Known rows, with every step that occurs
kisev, mufa, funakaz: [-0.12  0.28  0.24  0.03 -0.10  0.04 -0.05  0.03 -0.17  0.26  0.13  0.15
  0.12 -0.04 -0.10  0.00  0.10 -0.10 -0.01]
mufa, funakaz, gugup, vukorat: [ 0.08  0.01  0.26 -0.07  0.06  0.01 -0.13 -0.02  0.01  0.21  0.37 -0.08
  0.06 -0.11  0.01 -0.05 -0.10  0.03 -0.19]
mufa, funakaz, gugup: [ 0.04  0.21  0.22 -0.03  0.04 -0.02 -0.08 -0.02 -0.12  0.20  0.23 -0.02
  0.14 -0.13  0.02 -0.14 -0.06 -0.02 -0.11]
kisev, mufa, funakaz, gugup, vukorat: [ 0.00  0.06  0.25 -0.09  0.02  0.01 -0.13  0.04 -0.09  0.24  0.32  0.02
  0.14 -0.06 -0.13  0.05 -0.03  0.00 -0.22]
gugup, funakaz: [-0.18  0.00  0.18  0.05  0.10  0.01 -0.01 -0.01  0.00  0.07  0.16  0.05
  0.03 -0.15  0.05 -0.07 -0.08 -0.06 -0.03]
mizez, kisev, gugup: [-0.01 -0.14  0.06  0.09 -0.20 -0.12 -0.02 -0.17 -0.25  0.03  0.21  0.12
  0.06 -0.02 -0.11  0.13  0.02 -0.06 -0.16]
gugup, vukorat: [ 0.04 -0.24  0.18  0.06 -0.04 -0.01 -0.04 -0.02  0.07  0.11  0.29  0.04
 -0.03 -0.07 -0.01  0.00 -0.02 -0.05 -0.10]
mufa, gugup, funakaz: [-0.24 -0.16  0.13  0.02  0.17 -0.07  0.02 -0.02 -0.08  0.04  0.25  0.03
 -0.02 -0.21  0.14 -0.16 -0.07  0.01 -0.12]
funakaz, gugup, vukorat: [ 0.13 -0.26  0.16 -0.01  0.06 -0.07 -0.06 -0.01  0.02  0.08  0.33 -0.03
  0.06 -0.11 -0.02 -0.03 -0.10  0.01 -0.25]
mizez, kisev, mufa, funakaz, gugup: [ 0.02  0.01  0.20 -0.04 -0.09 -0.11 -0.14  0.01 -0.33  0.22  0.28  0.01
  0.18 -0.07 -0.17  0.04  0.02 -0.04 -0.31]
mizez, kisev: [ 0.05 -0.31  0.12  0.11 -0.16 -0.10 -0.05 -0.05 -0.18  0.08  0.24  0.04
  0.00 -0.08 -0.05  0.00  0.02 -0.08 -0.18]
kisev, vukorat: [-0.03 -0.19  0.14  0.15 -0.02 -0.02  0.06 -0.03 -0.18  0.09  0.23  0.04
  0.07 -0.12 -0.02 -0.20 -0.05  0.00 -0.09]
mizez, vukorat: [-0.05 -0.20  0.13  0.11 -0.13 -0.12  0.07  0.01 -0.02  0.11  0.08  0.04
  0.05 -0.04  0.07 -0.11  0.01 -0.10 -0.17]
mufa, funakaz, mizez, kisev: [ 0.01 -0.22  0.27  0.07 -0.17 -0.11 -0.05 -0.20 -0.11  0.26  0.30  0.05
 -0.01 -0.08 -0.01 -0.10 -0.03  0.00 -0.17]
mufa, gugup, funakaz, mizez, kisev, vukorat: [-0.21 -0.72  0.15  0.08  0.11 -0.21  0.05 -0.21 -0.23  0.07  0.44 -0.02
 -0.02 -0.23  0.06 -0.29 -0.19  0.20 -0.36]
mufa, gugup, funakaz, kisev: [-0.18 -0.20  0.12  0.06  0.28 -0.24  0.06  0.02 -0.03  0.01  0.13  0.05
  0.02 -0.23  0.08 -0.18 -0.01  0.02  0.01]
kisev, mufa: [-0.08  0.00  0.14  0.09 -0.09 -0.04  0.02  0.04 -0.17  0.14  0.07  0.20
  0.11 -0.04 -0.14  0.01  0.11 -0.12 -0.07]
mizez, kisev, vukorat: [ 0.02 -0.46  0.12  0.14 -0.11 -0.10 -0.01 -0.08 -0.28  0.08  0.35 -0.02
  0.03 -0.11 -0.07 -0.13 -0.05  0.00 -0.23]
mizez, kisev, mufa, gugup, vukorat: [-0.06 -0.61  0.11  0.01 -0.12 -0.16 -0.06 -0.01 -0.23  0.10  0.42  0.06
 -0.05 -0.08 -0.11  0.11  0.06  0.00 -0.37]
mufa, funakaz, kisev, gugup: [-0.06  0.26  0.17  0.08 -0.01 -0.15  0.01 -0.10 -0.08  0.14  0.06  0.15
  0.14 -0.04 -0.08 -0.01  0.07 -0.05  0.17]
kisev, gugup, funakaz, vukorat: [-0.34  0.25  0.19 -0.07  0.14 -0.07 -0.03 -0.15 -0.13  0.00  0.07  0.13
  0.10 -0.09  0.04  0.18 -0.09  0.01  0.00]
funakaz, mizez: [ 0.02 -0.20  0.18  0.14 -0.07 -0.12  0.08 -0.15  0.00  0.15  0.12  0.16
  0.02 -0.09  0.02 -0.16 -0.02 -0.01 -0.07]

Rows
[-0.37 -0.26  0.18 -0.11  0.11 -0.19 -0.08 -0.02 -0.35  0.05  0.24  0.07
  0.04 -0.15  0.00  0.14  0.00  0.02 -0.29]
mizez, kisev, mufa, gugup, funakaz, vukorat
[-0.31 -0.24  0.17  0.02  0.12 -0.16  0.08 -0.10 -0.12  0.13  0.16  0.19
  0.05 -0.16  0.00 -0.14 -0.04  0.06 -0.20]
kisev, mufa, gugup, funakaz, mizez
[-0.22 -0.29  0.22  0.07  0.03 -0.15  0.09 -0.11  0.12  0.12  0.09  0.04
  0.03 -0.10  0.12 -0.18 -0.15  0.02 -0.21]
gugup, funakaz, mizez, vukorat
[-0.02 -0.06  0.14  0.13  0.01 -0.21  0.06  0.10 -0.12  0.09 -0.04  0.20
  0.15 -0.04 -0.19 -0.02  0.15 -0.11  0.06]
funakaz, kisev, mufa
[-0.28  0.10  0.26 -0.06  0.17 -0.03 -0.06 -0.03 -0.07  0.06  0.10  0.04
  0.06 -0.15  0.11  0.05 -0.08 -0.03 -0.01]
gugup, funakaz, vukorat
[-0.09 -0.22  0.08  0.10  0.08 -0.28  0.09  0.08 -0.19  0.07  0.05  0.19
  0.11 -0.11 -0.10 -0.10  0.16 -0.04 -0.02]
funakaz, kisev, mufa, gugup
[-0.02 -0.40  0.12  0.03  0.01 -0.08  0.00 -0.03 -0.01  0.09  0.36  0.02
 -0.09 -0.14  0.08 -0.08 -0.01  0.02 -0.19]
mufa, gugup, vukorat
[-0.14 -0.54  0.21  0.11  0.04 -0.15  0.01 -0.20 -0.15  0.09  0.36 -0.01
  0.01 -0.16 -0.03 -0.20 -0.21  0.11 -0.27]
gugup, funakaz, mizez, kisev, vukorat
[-0.15 -0.21  0.18  0.14  0.26 -0.15  0.06  0.01 -0.06  0.02  0.15  0.00
  0.10 -0.18 -0.04 -0.24 -0.10  0.04  0.06]
gugup, funakaz, kisev, vukorat
[-0.22 -0.36  0.13  0.10  0.32 -0.22  0.10  0.00 -0.13 -0.01  0.23 -0.02
  0.06 -0.24  0.06 -0.32 -0.09  0.10 -0.04]
mufa, gugup, funakaz, kisev, vukorat
[-0.10 -0.10  0.28  0.08 -0.15 -0.11  0.05 -0.13  0.05  0.28  0.13  0.05
  0.04 -0.04  0.11 -0.21 -0.05 -0.01 -0.16]
mufa, funakaz, mizez, vukorat
[-0.24  0.16  0.11  0.03  0.07 -0.02  0.01 -0.13 -0.08  0.02  0.13  0.14
  0.07 -0.08 -0.01  0.06 -0.08 -0.02 -0.02]
kisev, gugup, funakaz
[-0.04  0.24  0.22 -0.04  0.01 -0.03 -0.09  0.04 -0.21  0.24  0.17  0.08
  0.22 -0.08 -0.12 -0.04  0.02 -0.05 -0.16]
kisev, mufa, funakaz, gugup
[-0.11 -0.39  0.21  0.07  0.00 -0.15 -0.02 -0.18 -0.04  0.11  0.26  0.06
 -0.02 -0.14  0.00 -0.08 -0.13  0.03 -0.22]
gugup, funakaz, mizez, kisev
[-0.33 -0.11  0.12 -0.01  0.14 -0.07  0.02  0.04 -0.19  0.08  0.18  0.13
  0.05 -0.16  0.00 -0.06  0.01 -0.01 -0.16]
kisev, mufa, gugup, funakaz
[-0.08 -0.01  0.22  0.03 -0.20 -0.03 -0.11  0.00 -0.28  0.24  0.26  0.09
  0.07 -0.03 -0.16  0.07  0.09 -0.10 -0.16]
mizez, kisev, mufa, funakaz
[ 0.04 -0.20  0.24 -0.09 -0.07 -0.07 -0.19  0.00 -0.20  0.23  0.44 -0.05
  0.10 -0.05 -0.18  0.13 -0.03  0.00 -0.37]
mizez, kisev, mufa, funakaz, gugup, vukorat
[ 0.07 -0.45  0.17  0.13 -0.17 -0.19  0.01 -0.18 -0.10  0.14  0.23  0.10
 -0.01 -0.09 -0.03 -0.08 -0.03 -0.01 -0.22]
funakaz, mizez, kisev
[-0.14  0.29  0.31 -0.05  0.00  0.00 -0.09 -0.05 -0.12  0.21  0.13  0.04
  0.06 -0.10  0.10  0.03  0.02 -0.04  0.05]
mufa, funakaz, vukorat
[-0.01 -0.30  0.09  0.11 -0.21 -0.21  0.03 -0.30 -0.17  0.09  0.21  0.18
  0.04 -0.02 -0.10  0.05 -0.02  0.02 -0.21]
funakaz, mizez, kisev, gugup
[-0.12  0.09  0.28  0.06 -0.12 -0.04  0.01 -0.08 -0.10  0.32  0.12  0.21
  0.11 -0.05 -0.09 -0.10  0.05 -0.03 -0.06]
kisev, mufa, funakaz, mizez
[ 0.03 -0.51  0.14  0.06 -0.19 -0.19 -0.01 -0.30 -0.05  0.09  0.35  0.12
 -0.03 -0.01 -0.11  0.14 -0.08  0.07 -0.28]
funakaz, mizez, kisev, gugup, vukorat
[-0.18 -0.08  0.28  0.06 -0.19 -0.14  0.06 -0.07 -0.06  0.32  0.07  0.15
  0.11  0.01 -0.03 -0.12  0.03 -0.04 -0.19]
kisev, mufa, funakaz, mizez, vukorat
[-0.21 -0.01  0.18  0.07  0.18 -0.17  0.02  0.10 -0.06  0.06 -0.01  0.16
  0.14 -0.10 -0.16 -0.02  0.05 -0.08  0.07]
gugup, funakaz, kisev, mufa
